Each row was made from one small tree. Brackets hold a mark, then the marks that hang from it, in the order of their numbers. Every link used is in the known rows. Write each row's tree.
Known rows:
(q_589 q_542 q_782 q_926 (q_982 (q_177 q_485))): [ 2.88 -1.99 -0.73 -3.84 -0.27 -2.60  3.47  0.38 -1.73  4.90  1.55 -1.33
 -0.96  3.17  0.91  1.67 -1.03  0.94  2.77  2.49 -1.37  5.64 -5.07  4.98
 -2.97]
(q_485 (q_177 q_982)): [-1.56  2.26  1.40  2.15  1.63  1.78 -4.23 -3.95  1.72 -1.96  1.15  2.81
 -0.75 -3.10  3.67 -1.05  1.69 -2.04 -2.68 -4.82 -1.37 -3.52  6.46 -3.59
  4.41]
(q_177 (q_485 q_994) (q_982 q_589)): [-4.64  0.46 -1.22  2.10  0.15  1.59 -3.97 -0.25  0.48  0.76 -0.13  0.93
 -1.19 -2.75  3.13  1.30 -0.24  1.29 -4.05 -2.48  2.87 -3.81  0.89 -1.56
  5.42]
(q_177 q_485 (q_982 (q_589 q_542 q_782))): [-3.96 -0.76  2.35  0.23 -2.66  0.36 -2.56 -3.72 -6.52  4.02 -2.59  1.74
 -0.09  0.22  0.19  0.28  0.49  0.08 -0.26 -0.48  2.18  0.58 -2.85  0.27
  2.18]
(q_589 q_542 q_926): [ 2.29 -0.97 -0.11  1.26  2.56 -0.94  3.06 -1.81  1.21 -1.55 -3.39 -1.53
  2.73  1.75 -2.52 -3.97  0.31 -2.12  2.65  0.08 -3.94  0.82  2.62 -1.77
 -0.55]
(q_589 q_542 (q_782 q_953) q_926 (q_982 q_177)): [ 5.71  0.39  2.59 -4.16 -0.62 -3.28  6.07 -0.99 -2.24 -0.38  1.31 -1.25
 -1.08  5.03 -4.71  1.60  0.24 -0.90  3.73  2.68 -2.13  8.00 -4.53  4.19
 -8.48]
(q_982 (q_589 q_926)): [-0.01 -1.69  1.09  0.47  3.70 -1.24  4.59 -2.19  1.09 -3.80 -7.07 -0.38
  2.80 -0.04 -3.66 -3.61  0.30 -1.52 -3.07  0.10 -1.16 -1.42 -0.55 -1.76
  1.27]
(q_982 q_589): [-1.78 -2.66  0.70  1.04  4.51  0.09  0.01 -2.48  2.47 -2.84 -6.37  0.34
  1.33 -2.07 -2.25 -2.39 -1.24 -2.82 -4.32 -2.27 -1.01 -2.78  2.22 -3.62
  1.85]
(q_994 q_748): [ 1.92 -0.80 -2.66  3.25  3.74  2.27 -1.46  2.39  5.73 -2.40 -1.43 -0.97
  1.57 -2.80 -1.07 -1.17 -0.45 -1.32  0.93  0.27 -3.80 -4.58  7.54 -4.58
  0.31]
(q_485 (q_177 (q_982 (q_589 q_542 q_782)))): [-3.83  1.38  4.96  0.15 -4.74  0.56 -3.28 -4.80 -6.67 -0.55 -1.72  3.64
  0.67  0.17  0.43 -2.54  1.36 -1.53 -0.45 -1.02  2.77 -0.28 -1.96 -0.32
  0.91]
(q_589 q_982): [ 3.24 -2.52 -0.28 -1.11  7.17 -0.33  0.22 -0.44  6.63 -1.62 -1.95 -0.90
 -0.84 -1.18 -0.30 -0.33 -2.62 -2.31 -2.58 -1.80 -4.94 -0.35  5.07 -1.68
 -0.69]
(q_485 (q_177 (q_982 q_589)) (q_994 q_748)): [-2.87  3.46 -0.61  3.52 -4.36  3.11 -5.81  1.91  0.94 -4.03  1.52  2.17
  0.11 -3.68  3.59 -0.80  0.29  1.25 -2.35  0.11  3.26 -6.68  2.01 -2.23
  3.23]
(q_282 q_748): [ 3.37 -0.46 -1.64  3.34  3.63  2.83 -0.91  0.39  3.30 -2.16 -2.19 -1.05
  0.29 -2.58 -1.58 -3.63  0.58 -2.89 -1.00 -0.80 -4.69 -3.83  8.80 -3.54
 -0.31]
(q_485 q_177 q_994): [-0.30  1.88 -1.36  2.16  1.82  1.57 -2.88  3.95  5.96 -4.37  4.49  0.58
  1.78 -2.80  0.78 -3.01  1.18 -0.33  1.80 -3.51 -1.27 -3.86  7.87 -3.12
  2.86]
(q_177 (q_485 (q_994 q_748)) (q_982 q_589)): [-3.30  1.18 -2.87  3.39 -2.38  3.09 -5.02  3.13  1.07  0.76  0.92  0.27
 -0.87 -3.38  3.59  1.85 -0.74  2.85 -2.07  1.01  3.07 -5.96  0.96 -1.60
  4.08]
(q_485 (q_177 q_982) q_994): [-1.98  3.71 -0.21  2.79 -0.22  2.12 -5.02  0.20  3.32 -3.11  4.63  1.97
 -0.62 -2.89  4.28 -0.91  1.62 -0.45 -1.44 -4.14  0.65 -4.27  6.69 -2.79
  4.43]
(q_177 (q_485 (q_994 q_748))): [ 0.51  0.08 -5.65  3.57  1.51  3.24 -3.16  8.59  6.48 -0.38  4.88 -1.69
  1.30 -3.35  0.96  0.41 -0.02  2.76  4.31  0.71 -1.67 -5.05  7.30 -2.74
  2.52]
(q_589 q_782 (q_982 q_177)): [ 2.81 -1.99  0.16 -3.00  3.58 -1.19  0.57 -0.76  3.30  1.00 -0.09 -0.06
 -1.90  0.45  0.32  2.16 -2.11 -2.12 -2.98 -0.57 -2.12  1.91  0.59  0.47
 -2.93]
(q_589 q_926 (q_982 (q_177 (q_485 (q_994 q_748))))): [ 3.62 -0.16 -5.78 -0.41  0.04 -0.18  0.93  7.09  5.74  1.58  4.87 -2.91
 -1.54 -0.65  4.36  3.36 -2.00  3.61  0.94  3.80 -0.48 -0.55 -1.19  3.07
 -0.86]
(q_982 q_177 (q_589 q_542 q_782 q_926)): [-0.41 -1.21  1.84 -1.86 -2.77 -2.44  4.07 -3.93 -5.04  0.55 -5.80 -0.06
  1.49  3.16 -2.32 -2.28 -0.04 -1.53 -0.95  2.23  2.11  2.85 -6.60  1.35
 -2.83]
(q_748 q_994): [ 3.03  0.18 -1.20  2.81  3.46  2.45 -0.51  1.64  4.89 -2.90  0.14 -0.77
  2.08 -2.48 -1.27 -2.64 -0.52 -1.07 -0.34 -1.01 -3.41 -3.62  7.15 -3.68
  0.71]
(q_485 (q_177 (q_982 (q_589 q_782))) (q_994 q_748)): [-2.47  4.03  1.15  2.18 -6.05  2.57 -4.76  3.84 -2.13 -3.64  3.25  2.81
  1.57 -1.90  1.07 -0.85  2.17  2.36  0.65  1.54  3.81 -5.06  0.82 -0.33
  1.39]

Write each row's tree:
[-2.34  1.54 -2.73  2.75  1.77  2.26 -4.47  0.97  3.56  1.34  3.75  0.10
 -1.35 -2.79  4.04  2.14  0.58  1.46 -1.17 -3.20  0.24 -3.38  5.95 -2.06
  5.33] => (q_177 (q_485 q_994) q_982)
[ 5.64 -1.28  1.62 -3.01  4.70 -2.28  5.78  1.66  2.14 -2.36 -0.81 -1.20
  2.49  2.80 -3.85 -1.66  0.45 -0.23  1.60  1.77 -4.58  2.72  0.72  2.02
 -3.12] => (q_589 q_782 q_926 q_982)
[-2.44 -1.09  1.93 -2.01 -3.01 -0.89  0.67 -1.50 -5.83  2.73 -0.09  0.58
 -1.37  1.20 -3.58  2.03  0.74 -0.08  2.80  0.04  2.81  4.19 -5.00  1.29
 -3.34] => (q_982 (q_177 q_485) (q_589 q_542 (q_782 q_953)))
[-2.49  0.07  2.74 -0.32 -3.21 -1.14  1.85 -3.18 -7.79  2.83 -3.16  1.04
  1.58  2.30 -1.02 -0.79  1.87  1.23  1.21  1.76  2.04  1.86 -5.60  2.51
  1.62] => (q_177 q_485 (q_982 (q_589 q_542 q_782 q_926)))
[-2.49 -0.08  3.45  0.41  0.55  0.52 -0.82 -4.69 -3.02 -0.82 -4.77  2.31
  0.73 -0.25 -1.60 -0.41  0.87 -1.68 -4.34 -1.49  1.18 -1.73 -0.06 -2.00
  1.43] => (q_177 (q_982 (q_589 q_782)))
[-4.18 -1.62 -3.36  0.42  0.37  0.54 -2.49  1.33  2.72  1.45 -0.27 -0.42
 -1.63 -2.75  3.20  1.72 -2.13  0.91 -4.33 -2.05  3.68 -2.47 -0.94 -0.77
  3.53] => (q_982 (q_177 (q_485 q_994)) q_589)
[ 1.03  0.33  3.77 -2.16 -3.24 -2.67  5.85 -2.96 -6.51 -1.52 -3.27 -0.13
  1.01  4.29 -6.43 -0.58  1.85 -1.06  2.00  2.40  1.96  5.40 -6.99  1.73
 -5.97] => (q_982 q_177 (q_589 q_542 (q_782 q_953) q_926))
[-4.13  0.88  0.68  1.01 -4.67  0.91 -3.50  0.24 -4.98  2.77  1.10  0.95
  0.40  0.44  0.65  0.17  0.40  1.74  1.21  0.36  4.03 -0.41 -2.39  1.01
  1.75] => (q_177 (q_485 q_994) (q_982 (q_589 q_542 q_782)))
[ 4.21  1.43  3.18 -0.58  0.09 -1.68  6.30  0.59 -3.13 -3.06  0.45 -0.94
  3.80  4.42 -8.79 -2.55  3.54 -0.65  8.63  1.96 -3.11  4.94  0.76  0.25
 -5.59] => (q_589 q_542 (q_782 q_953) q_926)
[-0.56 -0.35  3.14 -1.83  0.33 -0.96  2.46 -2.25 -2.44 -1.99 -2.31  1.06
 -0.59  0.54 -5.25  1.19  1.05 -1.66 -1.80 -1.02  1.81  1.85 -2.32 -0.95
 -3.78] => (q_982 q_177 (q_589 (q_782 q_953)))
[-3.19  1.07 -0.50  1.58 -3.51 -0.31 -0.45 -1.00 -3.39  1.56 -1.09 -0.35
  0.25  0.87  2.12 -0.47  0.05  1.91 -0.50  0.59  2.95 -0.37 -3.94  1.51
  3.32] => (q_177 (q_485 q_994) (q_982 (q_589 q_542 q_926)))
[ 2.91 -0.20 -2.47 -3.33  0.74 -1.74  3.16  5.84  2.46  2.23  5.38 -1.90
 -0.37  2.04  1.54  2.54 -0.23  3.34  1.54  2.06  0.16  3.03 -2.41  4.87
 -1.40] => (q_589 q_782 q_926 (q_982 (q_177 (q_485 q_994))))
[-0.69  0.19 -6.92  2.80 -0.50  2.57 -3.86  6.18  5.92  2.10  5.03 -1.55
 -1.45 -3.52  4.50  3.04 -1.28  2.07  0.93  0.34  0.57 -4.26  4.10 -1.74
  2.11] => (q_982 (q_177 (q_485 (q_994 q_748))))
[-1.11  2.03 -4.45  4.39 -0.63  3.65 -5.51  4.71  3.80  1.20  4.88 -0.35
 -0.80 -3.48  4.32  2.46  0.30  2.81  1.18 -0.05  0.18 -5.42  5.84 -2.43
  4.17] => (q_177 (q_485 (q_994 q_748)) q_982)
[ 1.32 -2.55 -1.38 -3.28  3.23 -0.81 -0.14  1.22  2.19  4.35  2.63 -0.34
 -2.49 -0.26  2.29  3.68 -1.51  0.33 -1.13 -0.73 -1.52  2.25 -0.13  1.95
 -0.70] => (q_589 q_782 (q_982 (q_177 q_485)))
[-2.58 -1.18 -2.58  0.03 -3.17 -1.10  0.98  0.49 -1.19  1.97 -1.09 -1.55
 -0.12  0.93  2.06 -0.23 -1.43  1.47 -0.63  1.09  3.67  0.89 -5.45  1.89
  1.30] => (q_982 (q_177 (q_485 q_994)) (q_589 q_542 q_926))
[-4.37 -3.47 -1.60  0.05 -0.84 -0.26 -2.28 -3.96 -1.43  4.43 -4.03 -0.48
 -2.15 -1.52  2.78  0.80 -2.87 -1.56 -3.26 -1.79  2.19  0.01 -3.32 -0.95
  1.92] => (q_982 (q_177 q_485) (q_589 q_542))
[ 2.31 -1.05 -3.83 -1.85 -0.53 -1.73  1.15  2.80  2.64  3.31  3.39 -2.84
 -2.15  1.80  3.97  1.99 -2.88  1.59  1.24  1.41 -0.10  3.28 -3.18  4.02
 -1.27] => (q_589 q_542 q_926 (q_982 (q_177 (q_485 q_994))))
[ 0.39  2.27  5.92 -0.83 -3.63 -1.63  4.39 -4.77 -8.57 -2.18 -3.38  0.90
  1.58  4.16 -6.37 -1.19  3.27 -0.50  2.51  1.72  1.55  4.09 -4.98  1.28
 -4.05] => (q_177 (q_982 (q_589 q_542 (q_782 q_953) q_926)))
[ 0.52 -1.48 -4.37 -1.44  3.12  0.14 -2.34  3.62  6.82  2.69  4.54 -1.70
 -3.64 -1.84  5.00  4.09 -3.57  1.05 -2.71 -1.51 -0.24 -0.01  1.37  1.01
  0.91] => (q_589 (q_982 (q_177 (q_485 q_994))))
[ 2.32 -2.53 -2.23 -2.61  1.52 -2.08  2.26 -1.29  1.20  4.64  0.06 -2.04
 -2.80  1.55  3.57  1.79 -2.68 -0.13 -0.05  1.14 -2.12  4.12 -3.70  3.20
 -1.25] => (q_589 q_542 q_926 (q_982 (q_177 q_485)))
[ 4.27  1.53  3.01 -0.98  2.89 -1.41  7.18  1.88 -0.44 -4.41  1.04 -0.51
  3.85  2.68 -8.85 -1.94  4.80 -0.15  5.96  0.53 -3.42  3.02  2.89 -0.75
 -3.84] => (q_589 (q_782 q_953) q_926)
[ 3.73 -2.36  1.52 -2.15  2.52 -1.02  0.61  0.16  0.92  0.70 -0.81 -0.79
  0.71  2.24 -2.92 -1.21 -2.24 -1.99  2.92  1.05 -3.91  3.14  1.52  0.53
 -4.37] => (q_589 q_542 q_782 q_982)
[ 5.90  0.46  2.48 -4.54  2.43 -3.02  6.83  0.25  0.24 -2.01  1.83 -1.14
 -0.80  3.44 -4.61  2.26  1.30 -0.26  1.21  1.48 -2.39  5.99 -2.66  3.19
 -6.91] => (q_589 (q_782 q_953) q_926 (q_982 q_177))
[ 2.15 -0.86 -6.14  0.17  0.58  1.55 -3.43  6.79  7.26  2.48  5.34 -2.33
 -3.25 -2.61  5.43  4.65 -3.68  2.61 -0.43  1.84 -0.40 -2.07  1.52  1.03
 -0.17] => (q_589 (q_982 (q_177 (q_485 (q_994 q_748)))))
[-2.57  1.75  3.60  0.99 -3.38 -0.77 -0.27 -6.28 -5.16 -1.82 -4.07  2.08
  0.70  0.57  1.60 -3.50  1.41 -1.25 -1.87 -0.71  1.64 -0.62 -3.45  0.08
  2.46] => (q_485 (q_177 (q_982 (q_589 q_542 q_926))))
[ 4.29 -1.41  0.86 -3.40  0.10 -2.90  4.17 -1.73 -0.98  1.68 -1.25 -1.27
 -0.48  4.12 -0.62  0.08 -1.56 -1.23  1.05  2.55 -1.91  5.25 -4.32  3.62
 -5.21] => (q_589 q_542 q_782 q_926 (q_982 q_177))
[-2.15  2.25  5.10 -0.28 -5.30 -0.94  1.01 -4.39 -7.97 -1.61 -2.47  2.81
  2.34  2.31 -0.97 -3.67  3.11 -0.41  0.74  0.93  2.48  1.09 -4.88  1.99
  0.34] => (q_485 (q_177 (q_982 (q_589 q_542 q_782 q_926))))
[-4.34  1.29  2.79  1.51  0.05  1.10 -3.56 -5.55 -1.17 -2.76 -3.03  3.53
 -0.78 -3.03  2.93 -1.32  0.62 -1.91 -5.79 -3.76  1.57 -3.92  1.31 -2.98
  4.64] => (q_485 (q_177 (q_982 q_589)))
[-2.72  1.07  4.26 -0.68 -3.19 -0.11 -0.48 -3.15 -7.97  2.18 -0.27  1.61
 -0.67  1.29 -3.75  1.47  2.33  0.53  3.05 -0.39  2.19  2.89 -3.12  0.69
 -1.09] => (q_177 q_485 (q_982 (q_589 q_542 (q_782 q_953))))
